What can hang from each mark
J307: J467
J851: J480 J897
J480: J467 J851 J965
J965: J305 J534
J534: J256 J965
J467: J305 J307 J760 J897
J256: J480

Every row comes from one small tree of marks. The marks that hang from a mark follow it in brackets, in the order of their numbers. Every link used is in the known rows. Which tree was each row made from?
Known rows
J256[J480[J467 J851[J897]]]: [ 0.05  0.24 -0.26  0.03  0.07  0.38 -0.09  0.03  0.10 -0.14 -0.40  0.02
 -0.52  0.01 -0.08  0.06 -0.03 -0.17  0.09]
J851[J480[J467[J305 J897] J965]]: [-0.13 -0.09  0.11 -0.08 -0.10  0.16 -0.20 -0.04 -0.22  0.03  0.17  0.01
 -0.50  0.01  0.03  0.14  0.04  0.04  0.13]
J534[J256[J480[J851]] J965[J305]]: [ 0.02 -0.25 -0.30  0.10  0.25 -0.33  0.25  0.08 -0.17 -0.10 -0.29 -0.03
 -0.11 -0.18 -0.06 -0.16 -0.01 -0.11 -0.14]
J851[J480 J897]: [ 0.05  0.25 -0.33  0.03 -0.09  0.52 -0.02 -0.04  0.15  0.07 -0.40  0.07
 -0.07 -0.15  0.05  0.08  0.00  0.08  0.14]
J480[J467[J760] J851[J897] J965[J534]]: [ 0.04  0.61  0.00  0.02  0.05  0.20 -0.02 -0.02  0.15 -0.10  0.16 -0.01
  0.32  0.19 -0.09  0.15 -0.06 -0.24  0.11]
J965[J305 J534[J256[J480[J467 J851[J897]]]]]: [ 0.00  0.43 -0.38  0.08  0.28  0.04  0.20  0.02 -0.06 -0.22 -0.14  0.01
 -0.11 -0.03 -0.09  0.08  0.00 -0.22 -0.12]
J307[J467]: [ 0.06 -0.16 -0.09  0.03 -0.18  0.25 -0.04  0.02  0.24  0.28 -0.03  0.05
  0.52  0.01 -0.06 -0.03  0.02  0.21  0.04]
J256[J480[J467 J851 J965]]: [-0.04  0.06 -0.12  0.03  0.10  0.15 -0.09  0.08 -0.07 -0.13 -0.04 -0.03
 -0.42  0.04 -0.15  0.12 -0.06 -0.14  0.12]
J307[J467[J897]]: [ 0.06 -0.29  0.22 -0.01 -0.19  0.10 -0.11 -0.03  0.25  0.27 -0.07 -0.05
  0.40  0.02 -0.03 -0.06  0.05  0.16  0.01]
J256[J480[J965]]: [ 0.03 -0.22 -0.16  0.01  0.01  0.09  0.07  0.03  0.00 -0.04 -0.11  0.01
 -0.19 -0.14 -0.05  0.09 -0.09  0.06  0.02]
J534[J256]: [ 0.01  0.02 -0.05  0.09  0.00 -0.13  0.13  0.03  0.13  0.09 -0.14  0.02
  0.28 -0.15  0.03 -0.09 -0.01  0.28  0.01]
J534[J256[J480[J467[J305 J307 J897] J851]]]: [ 0.00 -0.03  0.38 -0.07  0.06 -0.33 -0.15  0.01 -0.23 -0.26 -0.15 -0.08
 -0.43  0.06  0.10 -0.17  0.09 -0.17  0.00]
J307[J467[J305 J897]]: [ 0.05 -0.48  0.23 -0.08 -0.22  0.03 -0.13 -0.07  0.10  0.25  0.00  0.05
  0.29  0.01  0.01 -0.06  0.07  0.10  0.00]
J480[J851[J897] J965]: [ 0.13  0.25 -0.13  0.06  0.02  0.24  0.01  0.05  0.13  0.04 -0.23  0.04
 -0.06 -0.07 -0.08  0.13 -0.06 -0.17  0.22]
J307[J467[J305 J760 J897]]: [ 0.06 -0.43  0.41 -0.14 -0.25 -0.03 -0.20 -0.12  0.18  0.17  0.05  0.06
  0.45  0.12  0.07 -0.10  0.03  0.05 -0.01]
J534[J256 J965]: [ 0.02 -0.12 -0.16  0.13  0.06 -0.30  0.26  0.06  0.03  0.10 -0.13 -0.05
  0.34 -0.18  0.02 -0.24 -0.02  0.27 -0.08]
J256[J480]: [ 0.04 -0.27 -0.15  0.02 -0.02  0.10  0.02 -0.02  0.10 -0.01 -0.32  0.03
 -0.11 -0.16  0.00 -0.01 -0.04  0.12 -0.04]
J467[J305 J307 J760 J897]: [ 0.08 -0.31  0.67 -0.16 -0.24 -0.27 -0.21 -0.11  0.10  0.04  0.00  0.00
  0.01  0.07  0.24 -0.17  0.04  0.01  0.00]
J965[J534[J256]]: [ 0.01  0.17 -0.09  0.12  0.06 -0.21  0.24 -0.03  0.09  0.05 -0.01 -0.02
  0.81 -0.15  0.00 -0.05  0.02  0.22 -0.10]
J534[J256[J480[J467]] J965[J305]]: [-0.09 -0.21 -0.35  0.07  0.19 -0.23  0.26  0.09 -0.17 -0.05  0.02 -0.03
 -0.46 -0.09 -0.01 -0.15 -0.04  0.15 -0.23]

Write each row's tree
[ 0.07 -0.26  0.39 -0.07 -0.22  0.04 -0.17 -0.08  0.34  0.18 -0.01 -0.05
  0.54  0.13  0.02 -0.10  0.01  0.10  0.00]
J307[J467[J760 J897]]
[-0.12 -0.08  0.30 -0.14 -0.17  0.12 -0.31 -0.13 -0.02 -0.02  0.02  0.04
 -0.28  0.11  0.13 -0.01  0.04  0.04  0.06]
J851[J480[J467[J305 J760 J897]]]
[ 0.03  0.03  0.57 -0.11 -0.05 -0.10 -0.33 -0.04  0.09 -0.24 -0.16 -0.16
 -0.36  0.22  0.09 -0.13  0.02 -0.23  0.03]
J256[J480[J467[J307 J760 J897] J851]]
[ 0.00 -0.24 -0.22  0.10  0.10 -0.36  0.31  0.07 -0.04  0.17 -0.01  0.00
  0.06 -0.19  0.02 -0.17 -0.01  0.21 -0.16]
J534[J256 J965[J305]]
[ 0.01 -0.08 -0.22  0.04  0.17 -0.06  0.14  0.00 -0.14 -0.09  0.03  0.00
  0.12 -0.10 -0.13  0.20 -0.02 -0.27 -0.07]
J256[J480[J851 J965[J305 J534]]]
[-0.15  0.53 -0.27  0.09  0.11  0.10  0.14  0.02 -0.18 -0.09  0.29 -0.06
  0.43 -0.02 -0.06  0.12  0.01  0.14  0.04]
J851[J480[J467 J965[J534[J256]]]]
[ 0.04  0.37 -0.13  0.06 -0.01  0.33 -0.11  0.04  0.19  0.06 -0.23  0.04
 -0.29  0.06 -0.06  0.06 -0.01 -0.08  0.17]
J480[J467 J851[J897]]
[-0.02  0.05 -0.16  0.09  0.09 -0.26  0.29 -0.02  0.03  0.11  0.12  0.03
  0.53 -0.16  0.01  0.02  0.02  0.17 -0.18]
J965[J305 J534[J256]]
[-0.17  0.28 -0.04  0.03  0.13 -0.09  0.12 -0.01 -0.22 -0.03  0.38 -0.11
  0.03 -0.02 -0.02  0.17  0.05  0.04 -0.06]
J851[J480[J467[J897] J965[J305 J534[J256]]]]
[ 0.01  0.30 -0.20  0.03  0.07  0.28 -0.01  0.09  0.03  0.09  0.09  0.07
 -0.62  0.06 -0.11  0.22 -0.05 -0.19  0.14]
J480[J467 J851[J897] J965[J305]]
[-0.01 -0.18 -0.25  0.03  0.16 -0.16  0.26  0.08 -0.14 -0.07  0.01  0.04
 -0.29 -0.19 -0.03  0.08 -0.07  0.07 -0.08]
J534[J256[J480[J965[J305]]]]
[-0.01  0.06  0.20 -0.12 -0.04 -0.10 -0.04 -0.05 -0.19 -0.24  0.39  0.00
  0.06  0.18  0.10  0.01 -0.03 -0.12 -0.09]
J256[J480[J467[J305 J307 J760] J965[J534]]]
[ 0.06 -0.29  0.11 -0.09 -0.23  0.13 -0.12 -0.07  0.15  0.19  0.09  0.16
  0.56  0.11  0.04 -0.08  0.00  0.11  0.02]
J307[J467[J305 J760]]
[-0.06 -0.14 -0.23  0.05  0.19 -0.28  0.10  0.07 -0.30 -0.20 -0.17  0.01
 -0.24 -0.04 -0.04 -0.21  0.00 -0.08 -0.07]
J534[J256[J480[J467[J305] J851]] J965]
[-0.08  0.02  0.31 -0.12 -0.16  0.09 -0.24 -0.01 -0.25 -0.01  0.24 -0.05
 -0.52  0.09  0.14  0.05  0.08 -0.01  0.14]
J851[J480[J467[J305 J307 J897] J965]]
[-0.07  0.27  0.07  0.00  0.07 -0.06 -0.02 -0.01  0.00  0.00  0.45  0.00
  0.21  0.19 -0.09  0.18 -0.04 -0.21  0.00]
J480[J467[J760] J851 J965[J305 J534]]
[-0.01  0.00  0.36 -0.12 -0.21 -0.04 -0.22 -0.03  0.03  0.03  0.23  0.08
 -0.15  0.20  0.19 -0.12  0.01  0.09  0.03]
J480[J467[J305 J307 J760]]
[-0.02  0.19 -0.02  0.00  0.13 -0.05  0.02  0.06 -0.22 -0.15  0.29 -0.08
 -0.21  0.11 -0.06  0.13  0.02 -0.30 -0.06]
J256[J480[J467[J307] J851 J965[J305 J534]]]
